What can hang from each mark:
Z268: Z354 Z616 Z679
Z816: Z130
Z354: Z268
Z298: Z626
Z626: Z130 Z298 Z354
Z180: Z626 Z677
Z679: Z268
Z616: Z268 Z677
Z677: Z180 Z616
Z130: Z816

Known rows, with every way that one mark hangs from another:
Z268(Z354 Z616 Z679): [ -7.0   9.5  41.0 -13.6  -0.4 -15.9 -40.7  -5.4  -8.8   3.5  11.6  25.4
 -25.4 -12.9 -38.5  16.0   8.0   2.8   6.2 -16.7 -26.2 -27.5 -10.2   4.0
  19.9]
Z354(Z268(Z616(Z677(Z180(Z626(Z298)))) Z679)): [-26.9 -13.6  10.2  41.9 -16.3  32.5 -19.5   6.6   3.8 -12.6 -17.9  35.7
 -12.8 -12.9  29.6  23.2  13.0  10.4  10.6   9.1  24.9 -15.3  -2.5  -9.7
   0.1]
Z616(Z268(Z354 Z679)): [-14.6   9.2  36.4 -13.9   0.4 -11.0 -49.5  -3.2 -33.8   6.1  10.8  11.4
 -19.8  -6.2 -29.2   0.6 -19.6  -0.4   5.7   9.8 -23.1 -19.9   0.0   5.5
   3.4]
Z677(Z180(Z626(Z130)) Z616(Z268(Z354))): [  9.0  25.9 -17.5   5.1  16.4   5.3  14.5  30.0  -6.1  -4.1   3.3  -2.1
 -19.4   7.0  19.2   5.0 -12.7  -7.8   4.8  37.4  -5.0 -18.7  14.9  22.5
 -10.5]
Z677(Z180 Z616(Z268)): [-15.0  -3.6 -13.5  15.6   2.7  22.4   0.9  13.8 -25.3   0.5 -19.9 -28.1
  -6.3  27.1  19.7  -2.4 -29.2  -9.4   9.6  49.9   5.3  -6.0  25.4  14.1
   0.7]
Z180(Z626(Z354)): [ 23.0  -1.9 -14.3 -27.5  19.0 -25.3  13.2 -13.9  22.8  16.8   5.9 -12.2
   3.5  19.1 -14.0 -11.6  -1.7  -9.2   4.0  -9.7  -7.9  32.3 -17.2  14.3
 -19.5]
Z677(Z616(Z268(Z354))): [  0.6  18.4   6.2  -2.4   4.1   8.5 -14.1  11.1 -32.5   1.7   3.5 -14.6
 -10.1  -4.2  -2.0  -5.1 -26.7 -12.6   0.0  18.4 -13.2 -19.5  13.0  19.2
 -10.0]
Z679(Z268): [-11.2  -5.8 -22.5 -14.5  12.8 -11.3 -21.8 -17.1  -1.5   5.3  -8.2 -31.0
  16.5  15.7 -24.2  -5.2 -17.9   6.4   8.7  -4.5  -7.4  33.7  -9.3  -5.0
  -6.8]
Z626(Z130 Z298 Z354): [ 26.3  -2.8 -28.1  -8.1  21.0 -16.0  27.4  -9.2  18.2  -2.3  -3.3 -50.6
  -0.8  -3.6  -3.2 -17.3   1.7  10.3 -31.6  -0.5 -18.7  23.7  30.8  10.1
   3.8]
Z180(Z677(Z616)): [-18.1   6.1  -2.9 -17.6  -9.4  -6.7  13.0  -2.9  -9.9  20.7   4.6 -24.9
  25.3  12.1   9.6  -8.5   3.0 -33.3  11.8   4.8 -13.5   9.3   5.1  12.7
  -5.1]
Z816(Z130): [ -2.8   5.9  -2.0 -28.7  -4.7 -17.7  -4.8 -21.8  -2.4   9.8  -6.8 -24.5
  -2.9  19.2 -12.6  -2.7 -24.0  -4.1 -11.3  -2.1  -8.7  42.3  -0.8  -6.8
  30.0]
Z268(Z616 Z679): [-13.3  -9.8  26.1  -6.0  -8.6  -9.1 -32.0  -9.0  -2.0  13.4   2.8  13.4
 -13.4   2.1 -25.8  13.6   2.4   8.5   6.4 -12.7 -15.5 -11.3   0.2  -3.5
  29.7]
Z298(Z626(Z130(Z816) Z354(Z268))): [ 26.1 -13.1  -4.8 -18.8  11.6 -31.8  53.3 -22.1  26.3  30.5  23.9 -28.9
   2.3  12.5 -15.8  -8.0 -17.0   6.0  -7.1 -33.2 -15.2  26.5   5.3 -11.9
  18.6]
Z626(Z130 Z298): [  2.3   8.6 -20.6  -0.7  12.1 -15.4   8.8   0.6   4.4   4.8  -6.8 -47.7
  -5.0  -1.2   8.6  -2.4 -10.7  10.5 -20.9   7.7 -20.9  23.4  27.4   7.1
  23.1]
Z298(Z626(Z354(Z268(Z616)))): [ 17.8 -27.0   4.6  -6.0  -2.2  -2.3  17.5  -9.3  29.4  15.9   6.2   2.3
  -3.7  -0.6  -8.4  -2.4  -8.2  24.2  -7.1 -32.0   9.4  13.3  -7.2   4.5
   1.5]
Z616(Z677): [-21.5   2.6  12.2 -17.2  -8.7  -7.8 -11.1  -5.3 -22.9   9.4  -4.9 -20.3
  15.9   9.9 -12.9  -4.6 -18.9 -12.2  -7.7  -5.1  -3.9  13.7  -9.1 -16.1
  21.6]
Z679(Z268(Z354 Z616(Z677(Z180(Z626))))): [  1.5  14.0  -6.7   4.9   4.5  11.2 -16.2  12.6   1.0 -31.4 -11.6  32.1
   4.9  -3.1  -4.6  11.5  18.7   4.1  14.4  -8.8  20.8  -9.8 -40.7 -11.0
 -12.9]
Z268(Z354 Z616(Z677) Z679): [-15.3  10.1  51.1  -8.4 -17.9  -6.0 -38.3  -0.2 -23.6  -8.0  12.3  38.8
 -12.9 -19.2 -33.9  12.5  11.2  -4.5  -4.9 -23.5 -13.4 -43.2 -13.5 -17.2
  25.3]
Z616(Z268 Z677): [-14.0  -3.4  10.6  -2.8 -16.9   9.0 -19.1   6.4 -40.0   1.6  -9.7 -11.5
  17.5   1.6   2.7 -11.0 -31.4   2.3  -7.0   7.3  11.1   3.7  -0.8 -16.7
  16.1]
Z679(Z268(Z354 Z616)): [  9.4   9.5  -4.2  -8.2   9.3  -5.7 -30.6  -7.0   0.0 -13.5  -1.3   1.0
  -2.9 -14.9 -28.6   9.6   7.3  13.7   5.0 -22.6  -4.3   3.4 -20.7  -0.5
  -6.1]
Z180(Z626(Z130 Z354) Z677): [ 24.4   6.3 -23.6 -39.1   7.4 -39.3  37.7  -7.4  32.9  18.7  20.5 -10.6
  28.1   5.6  -1.5 -17.0  27.4 -11.5  -3.2 -18.4  -6.4  32.1  -9.8   9.5
 -17.3]
Z616(Z268(Z354)): [ -2.5  15.8  13.3 -16.0   6.3 -10.1 -30.4   2.4 -28.9   3.7   2.6 -14.1
 -10.9  -8.2 -12.2  -2.3 -24.8  -0.1   0.6   8.4 -11.6   0.7  -4.9  11.8
  -0.3]
Z354(Z268(Z616(Z677(Z180(Z626(Z130)))) Z679)): [-26.0  -7.8   7.7  18.7 -17.1   6.8 -11.1   8.2  13.9   5.5   1.6  39.9
  -9.5  -6.2   4.5  25.1  11.1  15.8   1.3   1.3  22.4 -16.0   0.9 -22.4
  26.7]
Z677(Z180(Z626(Z298)) Z616): [ -3.9   8.8 -28.5  24.5  19.1  22.0  24.1  16.1   6.8  -4.3 -18.8 -24.3
  -9.8  25.8  41.9   4.8  -5.9 -18.7  14.2  39.4  -6.6   7.9  14.0  30.5
 -18.9]

Rows:
[ 12.6 -18.0  -2.9  12.2 -12.3   7.9   1.0 -13.4  32.4   4.1   7.7  31.0
   8.1 -31.6  20.1   1.5  45.0   4.2  11.1 -22.5  14.3   4.3  -6.9  12.7
 -36.4] -> Z180(Z626(Z298 Z354(Z268(Z616 Z679))) Z677)
[  0.3   6.7 -13.1  -4.1 -11.9  12.4  13.1  16.1 -12.8  17.3   8.1   5.3
  25.0   6.9  39.0 -12.5  -0.5 -22.0  21.1  12.4   7.5   4.6  -5.7  20.6
 -27.1] -> Z180(Z626 Z677(Z616(Z268)))
[ 11.6   3.4   8.5 -24.9   9.6 -38.8  43.4  -2.6   5.9  30.4  19.9 -26.6
   3.9  30.9 -10.9  -1.7 -20.9  -1.2  -1.5 -27.4 -34.5  20.3  -2.0 -11.6
  47.9] -> Z298(Z626(Z130(Z816)))
[-19.3 -27.1  17.5  16.1 -17.8  14.6 -15.6 -17.9   4.8 -10.3  -8.5  21.1
  -3.7  -4.6 -20.9   8.8  10.6   6.7  -3.0  -1.2  23.6 -19.4   6.4 -25.2
   6.7] -> Z626(Z354(Z268(Z616(Z677(Z180)) Z679)))
[  9.0  18.3 -17.4   4.3   7.3   1.8   0.7  18.5  10.9 -31.5  -1.8  27.4
   1.3  -7.5  -4.2  12.3  24.1  15.9  -2.4  -9.7  16.4 -11.7 -24.1 -17.0
   1.9] -> Z679(Z268(Z354 Z616(Z677(Z180(Z626(Z130))))))
[-21.3   9.5  46.1  -9.4 -15.2  -0.6 -49.2   3.5 -49.0  -5.8  10.0  24.0
  -3.1 -14.5 -24.5  -3.9 -19.6  -4.6  -5.1   3.8  -9.3 -33.7  -4.8 -15.8
  10.8] -> Z616(Z268(Z354 Z679) Z677)
[-10.9   7.2   1.0   6.5   0.1  12.1 -22.9   3.3 -13.4 -37.5 -18.4  11.4
   6.3  -4.5 -18.0  11.0  13.3   5.5   4.9  -4.5  16.6 -14.4 -24.3 -21.4
   2.1] -> Z679(Z268(Z354 Z616(Z677(Z180))))
[ 15.5 -20.3  -8.2  20.5   0.3   4.5  -1.7 -17.0  28.0  -4.4   3.5  -3.1
 -17.3 -33.4  -6.1   3.4  18.8  30.9 -24.6 -14.7  -2.6  -4.2  39.1  -1.4
   6.4] -> Z626(Z130 Z298 Z354(Z268(Z616 Z679)))
[  1.8  10.3   6.5  -4.3  -5.5   6.3 -29.2  -0.1 -17.4 -24.5  -4.3  13.9
  12.4 -20.0 -24.0   2.1   9.7   9.1  -5.5 -30.7   7.9 -10.6 -25.4 -22.4
   2.3] -> Z679(Z268(Z354 Z616(Z677)))
[ 17.6 -20.3   4.3  -4.4 -14.0   0.3  34.9   1.7  24.2   4.3  11.0  11.0
   9.9 -12.6  -6.3  -5.7   0.3  29.8 -33.8 -41.2  17.7  -4.1   5.0 -21.3
  22.3] -> Z298(Z626(Z130 Z354(Z268(Z616(Z677)))))
[ 38.2  -5.5  -0.6 -29.2  16.8 -40.6  61.3 -12.8  23.0  22.9  22.5 -28.1
   5.6  28.3 -23.3 -14.4 -10.1  -2.6 -11.6 -33.4 -30.3  20.8   1.0  -8.2
  27.4] -> Z298(Z626(Z130(Z816) Z354))
[-23.4  -2.9  15.9  -1.1 -22.6  10.5 -14.9   3.0 -30.9  17.4  10.1   6.7
  18.3   4.9   7.5 -13.6  -2.2 -18.7  15.6  17.9  -9.4 -22.9  17.4   8.0
  -9.3] -> Z180(Z677(Z616(Z268(Z679))))
[  3.1   2.8 -29.5  37.1  11.6  37.9  14.3  28.4 -10.0 -12.7 -22.7 -14.9
 -10.1  18.1  55.3  -3.0 -16.0  -5.7  13.8  52.1   8.2  -2.0  20.1  31.1
 -24.3] -> Z677(Z180(Z626(Z298)) Z616(Z268))
[  6.8 -17.2 -12.2   8.7   5.2  -5.4   5.5 -10.4  45.1   5.4   7.0  23.9
 -21.3  -1.4 -10.8  16.2  22.2  21.0   3.5   1.4  11.3  -1.5   8.2  -0.4
  -2.4] -> Z677(Z180(Z626(Z130 Z354(Z268(Z616 Z679)))))
[-34.6 -13.2  19.7  22.0 -20.8  15.0 -25.2   3.7   5.1   2.0  -5.3  45.9
  -7.9   0.0   4.0  24.1   7.5   6.5  19.1   4.6  25.1 -13.9 -15.9 -17.6
   7.4] -> Z354(Z268(Z616(Z677(Z180(Z626))) Z679))
[ -7.1  16.3  25.6 -11.0  -9.8   1.1 -29.4   8.6 -45.5  -6.6   0.5  -0.5
   3.9 -13.5  -7.5  -9.0 -23.8  -4.8  -9.3   1.4   1.3 -12.7 -12.0  -8.8
   7.1] -> Z616(Z268(Z354) Z677)
[ 31.2  -2.6 -23.3  -6.7  24.1  -6.3  18.6  -8.9  22.8  -0.3  -4.1 -21.7
   0.6   4.1   9.6 -14.4   4.7  -3.1  -5.9  -2.3  -9.7  30.7  -3.2  23.6
 -28.3] -> Z180(Z626(Z298 Z354))
[-20.8  -6.6   0.4  17.8 -14.6  16.7  -3.7   5.6   7.5  -0.1 -14.0  20.5
   0.6  -2.2  22.8  20.7   2.8   6.1  14.4   2.9  37.9   7.5 -20.8 -11.9
   5.6] -> Z354(Z268(Z616(Z677(Z180(Z626)))))
[  7.5  22.3 -16.4  29.5  18.5  30.4   6.5  30.9 -15.5 -20.6 -13.3  -3.7
 -20.7   0.9  44.9   1.3 -10.3 -11.7  11.7  47.1  -2.5 -16.6  13.0  36.5
 -34.8] -> Z677(Z180(Z626(Z298)) Z616(Z268(Z354)))
[  6.0  -6.9 -36.2  20.1   8.8   7.2  33.1   0.9  26.4 -12.6 -13.5 -18.5
   3.0  -6.2  28.2  -4.1   5.3   7.1 -19.5  14.4  23.7  19.4  13.8  -5.2
 -17.0] -> Z616(Z677(Z180(Z626(Z130 Z298 Z354(Z268)))))
[-21.6 -17.8   7.0   3.1  -4.4  -0.5  -9.4 -15.0  11.6   5.3  -0.7  21.5
   1.8  12.7 -13.6   1.9   1.7  -9.1   9.7   7.9  18.0   2.1  -8.4 -13.8
 -21.1] -> Z616(Z677(Z180(Z626(Z354(Z268(Z679))))))
[ 33.2   8.7 -42.3  -4.3  10.0  -3.0  60.8   7.1  29.2   2.7  10.2 -20.4
  24.0  -6.3  35.9 -24.0  32.5 -19.3 -13.6  -0.4  -9.5  10.8  22.4  25.9
 -33.6] -> Z180(Z626(Z130 Z298 Z354) Z677(Z616))
[-22.4  13.1  34.3   0.6  -4.7   4.8 -33.9  17.6 -30.2 -10.3   3.6  43.6
  -9.9   4.4  -5.9   5.8  -8.2  -8.9  13.1  23.2   4.2 -30.0 -19.7  -6.8
  -5.5] -> Z616(Z268(Z354 Z679) Z677(Z180(Z626)))
[ -9.9 -27.4   7.7  37.4 -13.1  30.6 -10.1 -12.6   4.9 -26.6 -21.3  10.4
  -7.2 -17.7   4.5   4.7  18.2  11.9 -10.1   5.9  22.9 -20.4  20.3 -12.4
  -0.8] -> Z626(Z298 Z354(Z268(Z616(Z677(Z180)) Z679)))
[ 48.9  11.2 -35.2  -0.5  10.0  -8.4  79.4  -5.3  23.0   6.7  16.7 -26.8
  27.0  -2.6  34.6 -19.2  37.2 -34.5   0.9 -13.1 -17.6  11.0  17.7  15.8
 -21.7] -> Z180(Z626(Z130(Z816) Z298 Z354) Z677(Z616))
